What can hang from each mark
Z953: Z444 Z445
Z643: Z916
Z376: Z445 Z643 Z953
Z916: Z376 Z953
Z40: Z953
Z445: Z40
Z444: Z40 Z376 Z953

Each row was made from one small tree. The marks that hang from a mark follow it in brackets, in the order of their numbers. Every link used is in the known rows. Write each row's tree.
Known rows
Z444(Z40 Z376 Z953(Z445)): [ 11.8 -12.5  -1.1   7.0 -28.7  -8.5  -5.7  -4.8   9.3 -13.4   4.2   6.2
 -14.6  23.8  -1.5 -13.0  -3.4   5.9  -2.4]
Z445(Z40(Z953(Z444(Z376)))): [ -9.8  -7.7  14.3   9.5 -15.4   1.2 -22.6 -10.8 -14.9  -9.8  11.4  -4.8
   9.4  27.4  -7.1 -22.6 -17.5   7.1  -7.5]
Z40(Z953): [ -0.2  -3.4  18.1   6.6  -9.9   8.0 -18.2 -11.0 -41.0  -5.1  20.2  13.2
  -0.2  31.7 -20.2 -29.3  -4.5   2.2  -7.0]
Z376(Z445(Z40) Z643 Z953): [  1.3  14.7   8.3  14.5 -33.9   7.7 -27.5 -14.6 -56.7 -20.0  22.3 -11.2
  -3.1  26.6  -1.6  52.2   4.3  10.7  -2.4]
Z643(Z916(Z376(Z445(Z40)) Z953)): [-14.9   3.4   8.7 -12.1   0.2   1.6  -7.6 -11.5 -16.8 -16.8  15.7  -0.4
 -10.4  22.1 -17.2  -3.4  -2.7  -0.7   7.0]
Z376(Z643(Z916) Z953(Z444 Z445)): [-15.5   4.1   9.4  20.9 -31.1  20.1 -27.5 -15.4 -52.8 -12.6  11.8 -13.3
  -5.3  17.6 -12.6  19.0  17.4   5.0  -2.0]
Z953(Z445(Z40)): [  7.5  -1.9   9.9  15.4  -7.9  -2.2 -15.4  -4.3 -15.9 -17.7  18.3   1.1
 -27.2  28.7  -3.9  -9.0  -9.6  23.3  -5.2]
Z916(Z376): [  2.2  -0.4  14.8  12.7   3.8  12.6  -9.4   1.0 -24.1 -11.1  14.9  12.4
 -14.0  23.9 -18.2 -13.7   1.9   4.6  -1.1]
Z40(Z953(Z444(Z376) Z445)): [ -5.6  -6.4   9.7  21.4 -14.8   6.9 -19.9  -2.9 -33.5   0.1  12.2  10.0
   3.4  27.6 -12.3 -34.5  -8.5   2.8 -10.9]
Z953(Z444(Z40 Z376)): [-16.8  -6.6  10.0  18.2 -20.2   8.5  -6.1  -4.5  -8.0  -5.2 -10.6   4.9
   0.5  18.3  -5.2 -23.1  -6.6   2.4  -3.7]
Z444(Z40 Z376(Z445) Z953): [  7.2  -4.5  -2.0  -0.8 -28.9  -9.4  -4.3  -4.2   2.4 -15.2   2.8   8.3
  -3.0  26.0   0.4   4.7  -6.0   0.4  -0.6]
Z445(Z40): [ -1.1  -3.6  15.2   5.0  -8.4  -0.7 -15.8 -11.3 -10.7 -19.3  12.9  -2.2
 -10.8  27.8  -5.6  -6.7 -13.4  18.4  -3.3]
Z444(Z376 Z953): [  5.3 -14.0  -0.6   6.9 -18.1  -7.9 -12.4  -7.5  -0.9 -14.6   4.0   6.0
   7.4  26.3  -7.1  -5.0  -7.0  10.4  -4.0]
Z40(Z953(Z444(Z376(Z643)) Z445)): [ -5.1  -5.8   9.7  22.4 -19.8   7.8 -21.9  -5.7 -38.4   0.4  12.1   3.1
   4.0  26.7 -13.9 -27.9  -7.1   2.5  -9.9]
Z643(Z916(Z953)): [-17.3  -3.1  12.0 -10.6  -4.4   1.2  -6.1 -20.2 -19.0 -15.0   9.1   2.4
 -11.5  22.7 -19.8 -16.0  -0.8   5.4   5.8]
Z916(Z953): [ -8.5  -1.9  12.9   0.0  -4.5  -7.8  -2.4 -15.9 -21.6  -6.9   3.1  10.4
 -20.1  23.6 -16.6 -15.3  -6.5  16.0   6.6]
Z40(Z953(Z444)): [-14.5  -2.9  17.2  11.2  -9.1  10.1 -19.5  -6.6 -38.9   0.4  10.0  11.2
   7.0  27.3 -18.5 -34.5  -4.4   0.5  -7.2]
Z40(Z953(Z445)): [  5.6  -2.7  14.6  12.7  -9.1   5.5 -18.9  -6.8 -41.1  -4.9  24.6  13.2
 -11.0  32.2 -17.1 -30.0  -4.0   6.9  -8.5]
Z953(Z444(Z40 Z376(Z643)) Z445): [ -7.2  -4.3   5.1  27.3 -26.4   6.9 -10.5  -2.1 -14.2  -5.3  -4.9  -2.5
 -16.1  18.2  -3.8 -15.2  -3.9   8.3  -4.8]
Z40(Z953(Z444 Z445)): [ -8.2  -2.3  13.9  17.4  -9.5   8.1 -20.6  -2.7 -39.9   0.3  14.3  11.5
  -3.6  28.3 -15.4 -34.8  -4.3   5.0  -8.9]
Z916(Z376(Z643) Z953(Z445)): [  2.1   1.6   9.7   9.3  -5.4  -1.1  -6.5  -8.4 -29.5  -4.4  11.9   0.1
 -32.3  19.3 -22.2  -3.9   1.8  11.0   8.6]
Z376(Z445(Z40) Z643 Z953(Z444)): [-12.4  15.1   7.3  19.5 -34.2  10.0 -29.6 -10.5 -55.1 -14.3  11.3 -13.4
   3.6  22.6  -0.4  47.8   3.8   9.2  -2.7]
Z445(Z40(Z953)): [ -1.4  -5.3  17.4   3.5 -11.3   0.6 -21.4 -13.5 -20.4 -13.5  20.0  -1.7
  -2.2  30.8 -10.1 -19.9 -14.7   9.7  -5.8]
Z376(Z643): [  0.4   0.6  14.8  10.4 -18.9   8.3 -14.3 -16.7 -40.0 -13.8   8.9  -4.7
 -15.1  24.6 -18.8   6.0   2.9  14.0  -0.1]

Which tree is each row?
[  5.7  -6.4   3.7   2.9  -8.8 -11.1 -17.0  -3.2  -5.5 -17.2  13.2   4.0
 -18.9  28.3  -6.2  -3.2  -3.5  21.5  -1.9] -> Z444(Z953(Z445(Z40)))
[  5.6   3.7  11.5  24.3 -32.9  11.2 -28.1 -16.9 -50.2 -16.5  21.3 -12.4
 -15.9  23.4  -7.7  28.4   9.1  16.0  -3.5] -> Z376(Z643 Z953(Z445(Z40)))
[  7.3  -3.5  -2.2  -0.2 -38.5  -8.0  -7.3 -10.8  -6.1 -15.4   2.3  -3.4
  -4.2  24.3  -3.3  16.8  -2.4   0.2   1.3] -> Z444(Z40 Z376(Z445 Z643) Z953)
[  7.1   2.7   2.3  22.8 -35.3   8.0 -18.2 -11.9 -44.4 -15.9  13.1  -2.5
   8.4  25.2  -3.2  31.8  -1.5   5.0  -5.1] -> Z444(Z376(Z445 Z643 Z953))
[-12.7  -4.7   4.9  15.1 -14.2  -7.7  -6.4 -10.2 -19.2  -1.1  -5.0  -0.2
 -16.3  18.9 -11.1 -13.3  -9.3  16.8   4.0] -> Z916(Z953(Z444(Z376(Z643)) Z445))
[ -7.6   2.9  13.7  10.6 -31.7  20.1 -25.1 -23.9 -54.5 -18.0  18.0 -11.2
  -1.3  21.1 -16.7  23.7  17.1   2.8  -0.4] -> Z376(Z643(Z916) Z953)
[  4.7   9.7   9.9  11.4  -6.6  11.1 -12.4  -0.3 -40.8 -12.6  17.1   4.6
 -14.7  24.6 -16.7  15.8   4.1   3.2   0.6] -> Z916(Z376(Z445 Z643))
[-13.1  15.2   8.5  19.3 -22.7  13.0 -16.7  -0.9 -47.5  -9.4   8.3  13.0
  -1.8  23.1   0.4  22.8   7.9   2.0  -3.2] -> Z376(Z445 Z953(Z444(Z40)))
[ -4.5  10.1   9.2   5.9 -23.0   1.2 -22.9 -11.1 -44.4 -13.5  15.8 -12.3
  -2.5  28.7  -8.9  21.4  -8.2   8.5  -2.8] -> Z376(Z445(Z40(Z953(Z444))) Z643)
[ -3.2   6.8  11.2   9.5   0.4   7.4 -16.0   5.0 -27.6 -10.0  17.9   9.0
  -4.3  26.0 -10.6  -2.3  -6.0   0.2  -2.6] -> Z916(Z376(Z445(Z40(Z953(Z444)))))
[-11.2  -2.5  10.7  14.8 -15.6   7.5 -19.2  -4.5 -37.1  -0.6   9.6  10.5
  14.7  28.2 -13.1 -26.1  -9.4  -2.7  -9.1] -> Z40(Z953(Z444(Z376(Z445))))
[  6.2  -4.9   7.1  -1.0 -16.8  -6.2  -6.3  -4.4  -2.2 -12.9   7.7   9.6
 -30.7  25.5  -7.5 -13.2   5.2  10.6   1.1] -> Z444(Z40 Z953(Z445))
[  6.7  -1.5   7.9   8.0 -30.1   3.5  -6.5  -8.7 -20.9  -8.3  12.8   9.7
   1.3  28.9  -4.5 -14.2 -11.0  -8.7  -6.8] -> Z444(Z40(Z953) Z376(Z445))
[ -4.6   0.5  13.2   3.3  -4.9   1.0  -5.5 -12.4 -28.2  -4.3   7.4   0.6
 -21.2  18.8 -25.5  -3.6   1.3   6.5  10.1] -> Z916(Z376(Z643) Z953)
[  7.3  -0.1   8.0   9.1 -39.5   5.8 -10.2 -14.2 -30.0  -8.5  12.0  -2.1
   1.0  26.9  -7.9  -1.7  -7.5  -9.0  -4.6] -> Z444(Z40(Z953) Z376(Z445 Z643))
[ -2.4  -2.5   9.8   4.0  -6.3 -12.9  -6.9 -13.0 -14.0  -9.4   9.5   2.0
 -29.8  24.7 -10.2 -13.2 -12.0  22.9   5.1] -> Z916(Z953(Z445(Z40)))
[  9.6  -5.9   4.8  27.6 -35.6   7.7 -22.1 -14.8 -31.8 -16.1  14.4  -9.9
   1.2  23.6  -3.1  16.2  -3.5  11.1  -7.0] -> Z444(Z376(Z643 Z953(Z445(Z40))))
[ -8.2   3.8  10.5  28.9 -32.4  13.3 -30.1 -12.4 -48.3 -10.7  10.9 -13.1
  -7.6  19.4  -6.1  22.9   9.4  14.5  -4.0] -> Z376(Z643 Z953(Z444 Z445(Z40)))
[ -9.2  11.2   5.6  -5.9 -18.9   0.7 -11.4 -17.4 -44.6 -17.6  12.7  -7.7
 -13.3  25.1 -16.2  27.2   1.6   6.3   6.7] -> Z376(Z445 Z643(Z916(Z953)))
[ -7.7  -0.1  11.0  -0.6 -18.3   4.0 -12.3 -22.6 -34.6 -15.0  10.3 -11.6
 -19.2  21.9 -21.5   3.0   4.2  10.1   5.6] -> Z376(Z643(Z916(Z953(Z445))))
[ -2.9   9.0   8.7   1.6  -5.3  -2.3  -5.4  -7.9 -35.7  -5.6  10.4   2.8
 -21.2  21.1 -20.2  13.0  -0.1   5.2   9.8] -> Z916(Z376(Z445 Z643) Z953)
[ 11.5 -14.2  -3.7  10.5 -19.9 -13.4 -16.2  -4.3   6.1 -17.6   9.8  -1.8
  -2.2  27.4  -0.1  -3.3 -12.5  16.5  -6.1] -> Z444(Z376 Z953(Z445(Z40)))
[ 10.3  -8.3  10.2  14.7 -39.6   6.8 -11.1 -16.2 -23.2  -6.9  12.0  -4.9
  -7.7  25.2 -11.2 -18.3  -5.7  -4.7  -5.8] -> Z444(Z40(Z953(Z445)) Z376(Z643))
[-12.1  -1.8   8.3  21.9  -6.4   0.9 -17.9   1.6 -13.9  -9.4   3.0   0.1
 -16.7  22.6  -1.9 -15.6  -9.9  20.7  -5.7] -> Z953(Z444 Z445(Z40))
[  6.4   2.8  12.6  22.7  -5.5  16.6 -17.1   1.2 -37.0 -10.8  22.6  14.0
 -14.7  22.7 -13.1   0.1   9.7   4.5  -3.4] -> Z916(Z376(Z953(Z445)))
[-11.5  -5.0  16.8   6.2 -11.1   2.3 -22.5 -10.0 -18.8  -9.6  13.3  -2.4
   3.4  27.9  -9.0 -23.4 -14.4   8.6  -6.5] -> Z445(Z40(Z953(Z444)))
